Each row was made from one path, in order. Every step used is in the known rows, and no mark comes twice. Write each row's path.
Known rows:
b > h > l > n: [ 14  12  -2 -27 -14  -7   1   7 -24 -14 -18  38  35  14 -26   4   9  10
   4  -3 -21 -11]
h > l > n > s: [ -3  16  27 -10 -18  -3  18  -6 -25 -11 -13  -9  11   4  -8  19 -27   8
  12 -13  38 -11]
y > l > r: [-25 -17  20  -5  13 -15 -23  -6  -8  11 -19  -4   3  -6 -10 -12  35   5
  -6  -9  -2   9]
l > n > s: [-26   9  43 -11  27  -4   7   3 -39   0 -15  -4  19  -1   6   7 -34 -15
  23   0  64  -8]
n > l > q: [-18  -6 -14 -17  11 -12   0  -3  -5   7  -8  -6  11   2  -3  -5 -11  24
 -11  15   3  15]
r > s > q: [-15  21  10  -3  24   8 -19   0 -16  22 -14  12  10 -21   9  13 -14  -4
  11  14 -10  -1]
q > l > a: [  9  -6 -16 -24 -30 -12 -18  20  -1   4 -28  17  11  -1   9   2   8  14
   1   1  19  -3]
y > s > n > l > r: [-35  10  45   1 -14   2   9  -9   9  16  11  -8   7 -10  12  -5 -10  29
  25  21  89 -10]
b > h > l > a: [ 10   7 -49 -28 -33 -29  -1   6 -12  -3 -16  53  30   5 -23   8  26   1
 -16  -7 -34 -16]
h > l > y: [-10  -7   1  -2   2 -19  -4  -9  -9 -12  -5  -8  -4   3   4  13   1  14
  -1  -6 -39 -12]
b > h: [-12 -11  -6 -22  -1   2 -20  10 -30   9 -14  42  34  -1 -12 -12  15 -12
  -1   5 -23 -12]
h > l: [  3  -3   3  -8 -26   2  -8  -6 -12  -2 -17   4   7  -5  -6   7   4  19
 -12  -8 -20 -10]
r > s > n > l: [-10  26  22  -4 -36  19   9  25  -8  11  -6  -4  12 -20  10  16 -44  15
  15  23  50  -5]
y > s: [-25   9  39  -9 -12  10 -21  -1 -14  21  -5  -8   6  -6  19   1  -5   0
  17  11  22 -14]
n > l: [-19 -13  -2 -11  10   5  -9   3 -17  11 -16 -13   6  -7   5 -22  -8  21
 -13  10  22  -2]
r > l > y: [-11 -12  -2   0  28   1 -21  -8  -6   5  -9 -12  -3 -10 -12  -3  -8   4
  15  -2 -37 -16]
y > l > a: [-11   8 -30 -22   1 -31 -17  18 -13  10 -25   2   7   2   2   3  33  -3
 -12   3  -7  -3]
q > l > r > s: [  3 -10  44  -3 -45  11 -21   7   7  10 -23   8   5 -19  -1   5 -15  11
  14 -11  20  15]
s > r > l: [  4 -19   8  -7 -15  15 -18 -13 -10  18 -10  18  10 -32 -27  -2   8  14
  -4  -5  -6  -2]
q > l > r: [ -5 -30  34  -6 -16   3 -24  -4   3   5 -22  11   7  -9  -3 -14  10  22
   6 -11  24   9]
q > l: [  7 -16  19 -16 -37  22 -25  15 -10   4 -23  -1   8  -2   7  -6   3  22
   8   1   7  -1]
y > l > r > s: [-17   3  30  -2 -13  -8 -20   5  -5  16 -20  -8   1 -15  -9   6   8  -5
   2 -10  -6  14]
r > s: [ -8  14  28  -5 -16  12 -20  18 -20  16 -20   7  10 -23   8  16 -33 -15
   8   5  -2  -2]
n > l > y > s > a: [-44  10 -22 -11 -18 -25   8   9  -7   8  17 -27  -9  -7  28 -19 -27  20
  10  23  32  -8]

Which path is each row?
[  9   7  17 -13  33  12 -16   0 -16   2 -27   4  16  -7 -25  -3 -17  12
  19  -1   7 -10]
r > l > n
[-19   5 -17 -13 -11  -6   3  -8  -8  16  -8   1   7  -4  10   7   4   4
  14   0  48  -8]
n > s > q > l > a
[ -3 -15  -4 -12 -21 -15  -6 -15  -7  -1 -12  47  27  -2 -34  -5  27   8
 -12 -17 -28  -5]
b > h > l > r
[ -6 -20  18 -10 -11   1 -20  12  -5  -6 -12 -14  -2   6  17  -1   0  15
  18   3 -12  -2]
q > l > y
[ -6  14  12  -5   0   8 -17   7  -1  10  -8  -9  -2  -8  18  18 -13  11
  28  13 -21   4]
r > s > q > l > y
[ -8  34  -7  -9 -30  -9  15  27  -2  11  -9  11  14 -19  12  21 -40   8
  10  24  60  -7]
r > s > n > l > a
[ -8   9  -1 -16 -38 -10  -2  -3  -8  -3   8  11  13  15  -7  11  14   5
  14  -1 -47 -20]
b > h > l > y > s
[ -4  26  38 -19   8  16 -14  -5  -2  11  -7 -10   9  11  18   3   7  32
  41  21  41  -5]
y > s > q > l > n
[-25  22  33  -8 -32  17   7   6  -2  15  10 -19   8  -4  20   1 -15  29
  25  30  75 -18]
y > s > n > l
[-32   6   3   1 -22 -28  -6   8  -9  14  -7  38  10 -43  -2  -5 -36 -11
   1  -2  33  10]
l > r > s > a
[ -8  22  -5 -19 -10  -3 -17  -5   9  21  -6   3   4   3  21   5  22  24
  24  17  30  -9]
y > s > q > l > a
[  5   3   5 -10 -46  -7  -4  -4  -5   3 -12  44  25 -11 -32  10   2  -1
  -4 -17 -32   0]
b > h > l > r > s
[ -7  13  24 -22  24  -7 -14  18 -28  -3 -27 -15  12  12  -2  -1  15   8
  11   6   7   3]
y > l > n
[  4   7  14 -19  40   8 -15  -2 -11  -1 -21   8  17   8   5  -5  13  33
  24  16  23   3]
s > q > l > n
[-16   5  16  -1   6   9 -20 -11   2  14   2 -27  -9  -6  -2   4 -11   6
  31   3 -22 -21]
r > l > y > s
[-10  -4  37 -11 -35   8 -19   8   3   3  -1 -29  -9  10  28   5  -3  18
  34   9   4  -7]
q > l > y > s
[ 11  -6  24 -13  14   6 -10  -8 -16   7 -15  20  17 -23 -29   2  -4  16
  10  -1  17   3]
s > r > l > n
[-14  10  20  -2 -24 -12  -3 -12   0  -3   6 -23 -10   7  13  19  -3  16
  16  -1 -24 -17]
h > l > y > s
[-45   5 -19  -9 -49 -10  13  11 -35  11   5  12  11 -27  10  -8 -38 -16
   3   0  61 -13]
n > s > a
[  6  18  13  -9 -22  25 -21   9  -4  17 -17   3   7 -14   9  14 -10  16
  20  11  -5   5]
r > s > q > l
[  2   1  51   0 -55  14  -8  13  12   5 -13  15  11 -19  -1  14 -21  20
  27   1  51   8]
q > l > r > s > n
[-30   2  28   9  48 -12 -18 -21  -2  22 -12  25  10 -29  -3   3  -5  -4
   9   2  12   9]
l > r > s > q
[-14 -15  19  -2 -41  20   3 -18 -20  22   2  -2   5 -33 -22   7 -15  -5
   6 -16  35  -8]
n > s > r > l
[  9   4 -28 -27 -38 -12   0  -4  -9  -6  -6  45  32  12 -32  16  18   9
  -8  -3 -61   0]
b > h > l > q
[ -3   2  31  -8 -41  22 -17 -14  -2  28   3  -2   2 -26 -12   6   2  14
  17   2  14  -8]
y > s > r > l
[-24 -19  17   3 -21   4   7 -20 -17  15  10 -13  -3 -26 -13  11 -18 -10
  15 -13  18  -9]
n > s > r > l > y
[ -3  13 -32 -14 -77 -22   7   7  -7   1  -2  60  26 -23 -31   2  -9   2
  -8 -13 -17   0]
b > h > l > r > s > a
[-35  20   3 -16  -7 -21  20  17 -41  -3  -4  13  20 -14   7  -4 -48 -12
  19   6  82  -8]
l > n > s > a
[-32  -2   8  -2  21  -9  14   9  -8  -5   8 -13   6   0  18  -2 -15  25
  15  28  43 -14]
s > n > l > y
[ -3  -7   0 -13  11  16 -23  -6  -6  10 -15   6  10  -1   8  -9  23  31
  10  12  -1  -1]
s > q > l
[-15 -11  -2  -8  36  -2 -20  -9  -2   2  -5  -6   0   6  16  -5  20  26
  19  14 -19  -2]
s > q > l > y
